What can hang from each mark:
Q_966: Q_456 Q_503 Q_822
Q_943: Q_535 Q_998
Q_456: Q_112 Q_805 Q_966
Q_805: Q_456 Q_550
Q_138: Q_822
Q_535: Q_943
Q_503: Q_943
Q_112: Q_503
Q_550: Q_805
Q_822: Q_966

Known rows, with every way that one mark hangs from another:
Q_112(Q_503): [-63   3  51 -46 -12 -26 -20 -18   7  -4  31  -8  51 -12  28  20   4  12
  31  -4 -18  -7]
Q_943(Q_535): [-25   7  39 -36  17 -39 -32 -34  25   4  13 -18  47  -5  60  70   5 -39
  28   5 -38  -1]
Q_138(Q_822(Q_966(Q_456(Q_805) Q_503))): [-36   1 -19  25 -23  42 -33 -17  42  18  17 -25 -26   0  31  -1 -14  50
 -19 -23  -1 -13]
Q_805(Q_456(Q_112 Q_966(Q_822)) Q_550): [  2   2 -30  -2 -15   8  27 -36  18 -20  20  -5  24  20 -39  11  31   0
 -10  12  -2   3]
Q_805(Q_550): [-29   5  18 -12  -4 -24  -3 -44  13   6  15 -18  30  -3  37  35  13  15
  36 -14 -10   0]
Q_535(Q_943): [-40   2  45 -37   5 -44 -29 -32  34  27   9 -32  20 -22  60  55  19 -20
  22   1 -20  -9]
Q_456(Q_805(Q_550) Q_966(Q_822)): [ -5   5 -36 -18  26   5  16 -14  22   8  24  -3   2   3 -12  38  11   5
  15 -54 -11  15]
Q_822(Q_966(Q_456)): [-43 -13  -1  -5 -31  13 -40 -22  47  12  13 -25  25 -16  57  33  -4  13
  17  -1  -8 -24]
Q_822(Q_966(Q_456(Q_112(Q_503) Q_805(Q_550)))): [ -3  -7 -24  48 -21  29   9   0  -2  13  -8   0 -17 -14   8  -1 -12  11
 -22   2  19  -5]
Q_138(Q_822(Q_966)): [-66   3  38 -23 -27   7 -49 -66  63  -1  33 -41  36  -6  57  41  22  22
  15   3 -13 -12]
Q_550(Q_805(Q_456(Q_112(Q_503(Q_943))))): [ 22  -4  31  10   7 -16  32  -4 -49 -21  -9  -6   5  10 -13 -21  12 -21
   4  15  15   5]
Q_550(Q_805(Q_456(Q_112(Q_503(Q_943)) Q_966))): [ 18  -8  13   3   3 -10  36  19 -51 -30   3  -3  19  20 -36 -33  16 -30
   7  20   9  15]
Q_503(Q_943): [-23  -1  37 -27  20 -34 -25  -7   5   1  -3 -15  21 -22  47  20   0 -14
  48  -1  -6  -6]
Q_805(Q_456(Q_112 Q_966(Q_503(Q_943) Q_822)) Q_550): [ 43   0 -17  13  -2  11  25  -3 -18 -25  -5  22 -17  34 -60 -47   9  12
 -26  12  12   4]
Q_943(Q_998): [-19   3  37 -46 -10 -34 -26 -19  34  31  -3 -25  30 -22  55  58  18 -10
  35   0 -13  -1]
Q_822(Q_966(Q_456(Q_112 Q_805(Q_550)) Q_503)): [ 11  -3 -43  65 -25  41   1  -7   4  18 -16   9 -35   4   6 -17 -14  42
 -25  -1  11 -13]
Q_966(Q_456 Q_503(Q_943(Q_535)) Q_822): [ 37   4  12 -18  18  -4 -36  16  14   5 -20  20 -27   5  20   8 -38 -18
 -28 -15 -11  -5]
Q_805(Q_456(Q_112 Q_966(Q_503)) Q_550): [ -3   0 -20  23 -29   3  28 -18 -18 -20  17   2  23  36 -38 -34  23  28
  -4  31  -7   2]
Q_805(Q_456(Q_112(Q_503(Q_943)) Q_966(Q_822))): [  1  -5  10 -27   2  -1  11  18 -10 -32  11  10  17   5 -47 -24  11 -26
 -13  25   7   2]
Q_550(Q_805(Q_456(Q_966(Q_822)))): [  1  -3 -19 -34   1   7  23 -36  18 -15  40 -18  31  33 -24  31  32   0
  10 -41 -15   7]
Q_456(Q_112 Q_805): [-39   7  -7   2  16 -12  -4 -12  11  11   3 -12  15 -28  27  32   9  -3
  34  10 -14  -9]
Q_456(Q_112 Q_805 Q_966(Q_503 Q_822)): [-22   9 -29 -17   3  21  -5  10  17  -3  18  26   2   6 -37  -9   3  28
  -5  -9 -21  -2]

Rows:
[-31  -6  -4  21 -55  31 -39 -11  28   3  -2   8   9  -1  22 -21 -10  42
 -15  33  -5 -29]  Q_822(Q_966(Q_456(Q_112) Q_503))
[  0 -11   7 -11   6 -12   2  15 -22 -17  15  -6  15  25 -13 -32   6   3
  21   5  -8   0]  Q_805(Q_456(Q_966(Q_503(Q_943))))
[-12   1  21   1 -16  -7  32 -30 -27 -19  18 -11  33  17 -12  -2  24   1
   3  13  -2  -1]  Q_550(Q_805(Q_456(Q_112(Q_503))))
[ 12   3 -23  -8 -21  25  24 -25  -2 -24  25  14  15  46 -57 -22  26  29
 -22  -6 -13   0]  Q_550(Q_805(Q_456(Q_112 Q_966(Q_503 Q_822))))
[ 15   6 -47  17   3  27  10  -4  16  22   2  13 -45   6  -9   1 -24  50
 -20 -62   4  -4]  Q_966(Q_456(Q_805(Q_550)) Q_503 Q_822)
[ 21   3  34 -52  -5 -15 -15  40   8   2 -21  21   4 -18 -23  -3   4 -36
 -14  25  10  14]  Q_456(Q_112(Q_503(Q_943(Q_998))) Q_966(Q_822))
[  9   6  -6   2 -13  15 -25  22  12  -2 -25  27 -31 -11  -8 -39 -28  25
 -22  13   9 -20]  Q_966(Q_456(Q_112) Q_503(Q_943) Q_822)
[ 45 -10  -7  31  31  13 -31  24  -1  21 -28   4 -43   3  43  15 -37 -32
 -19 -17  -5  -5]  Q_822(Q_966(Q_456(Q_805) Q_503(Q_943(Q_535))))
[ 17   4  14  27  32 -19  25  17 -44   2 -24  10 -24 -19  -2 -13  -9 -16
  10   2  20  13]  Q_456(Q_112(Q_503(Q_943)) Q_805(Q_550))
[  1   2  70 -37  33 -46 -25   7 -17  -6  -5   1  24  -8  41  30 -14 -58
  14   9 -17   9]  Q_112(Q_503(Q_943(Q_535)))
[-40   7   4 -25 -33  11 -17   4  27  -6   8  14  14 -23  -7  -1 -14  16
 -21  14   1 -17]  Q_966(Q_456(Q_112(Q_503)) Q_822)
[-14  -7 -16  -4  -6 -14  26 -30   0 -11  32 -30  39  22  -4  19  29  -1
  26  -5  -9   8]  Q_805(Q_456(Q_966) Q_550)
[-45  -6   9 -18 -25 -10  14   1 -12 -27  34 -10  57   7 -27 -12  23  -8
   9  44 -12  -1]  Q_805(Q_456(Q_112(Q_503) Q_966))
[  9  -2  67 -47   7 -42 -20  22  -7  20 -21  -6   7 -24  36  18  -2 -29
  20   3   9   9]  Q_112(Q_503(Q_943(Q_998)))
[-25   6 -24  -5  -3  19  -1  20  18   9   3  12 -14 -29 -12   8 -20   9
 -21 -10   5 -11]  Q_966(Q_456(Q_112(Q_503) Q_805) Q_822)
[-42   2 -25  -4  12  -7   0  12   8   3  14  -9  29 -20   4  19  13 -11
  36  15 -20   3]  Q_456(Q_112 Q_805 Q_966)
[-13  -2   1  37  -5  29 -21  22   8   3 -16 -17 -39 -30  17 -21 -21  -7
 -27  20  28  -3]  Q_138(Q_822(Q_966(Q_456(Q_112(Q_503(Q_943)) Q_805))))
[ 40   7 -30  18  26  15  18  23 -19  -4 -16  34 -41  10 -47 -35  -7  12
 -15 -17   8  14]  Q_456(Q_112 Q_805(Q_550) Q_966(Q_503(Q_943) Q_822))
[ 54  -7  17   6  -7 -24  36  27 -39   0 -27  -6  -5   6 -30 -20  18 -44
 -13  40  27  25]  Q_805(Q_456(Q_112(Q_503(Q_943(Q_998))) Q_966) Q_550)
[ 37   4 -26  29  21  13  22  34 -17   8 -32  20 -58 -24 -22 -18 -31  -7
 -29 -19  34   6]  Q_966(Q_456(Q_112(Q_503(Q_943)) Q_805(Q_550)) Q_822)
[ 16 -10 -24  50   0  30 -21  31  -3  14 -33  12 -46 -14  16 -32 -27  11
 -12  12  15 -18]  Q_822(Q_966(Q_456(Q_112 Q_805) Q_503(Q_943)))
[ 52   8 -44  46  17  24  14  26 -12  13 -39  29 -76  -7 -24 -36 -33  22
 -32 -22  26  -3]  Q_966(Q_456(Q_112 Q_805(Q_550)) Q_503(Q_943) Q_822)
[  3   7 -32 -12  13  18  14  -7   9   6  25  18 -10  23 -33   2   2  38
  -3 -57 -13  11]  Q_456(Q_805(Q_550) Q_966(Q_503 Q_822))
[ 31 -10 -16  58   3  21  10  27 -23  11 -34   5 -44 -20   7 -20 -24 -12
 -21   3  36   0]  Q_822(Q_966(Q_456(Q_112(Q_503(Q_943)) Q_805(Q_550))))
[ 46  -1 -14   2   2  17  25   3 -23 -27  -1  20 -12  40 -58 -43  13   7
 -20  -4   3   6]  Q_550(Q_805(Q_456(Q_112 Q_966(Q_503(Q_943) Q_822))))
[  0  -1 -15  10 -24   9  28 -15 -24 -21  22  -1  28  42 -37 -30  26  24
   3  14 -16   3]  Q_550(Q_805(Q_456(Q_112 Q_966(Q_503))))
[ 25   0 -17  47  18  -3  25  43 -40  11 -35   6 -44 -28  -1 -25 -30 -13
  -6   2  32   8]  Q_966(Q_456(Q_112(Q_503(Q_943)) Q_805(Q_550)))
[ 47   2  56 -37  35 -55 -32   5  11  29 -38 -16   2 -17  66  70  -1 -80
  17  12 -12  15]  Q_503(Q_943(Q_535 Q_998))
[ 25  -2 -15  17  34  -7  17  28 -36   6  -5   9 -25  13 -12 -26 -10  10
  22 -34   1  20]  Q_456(Q_805(Q_550) Q_966(Q_503(Q_943)))
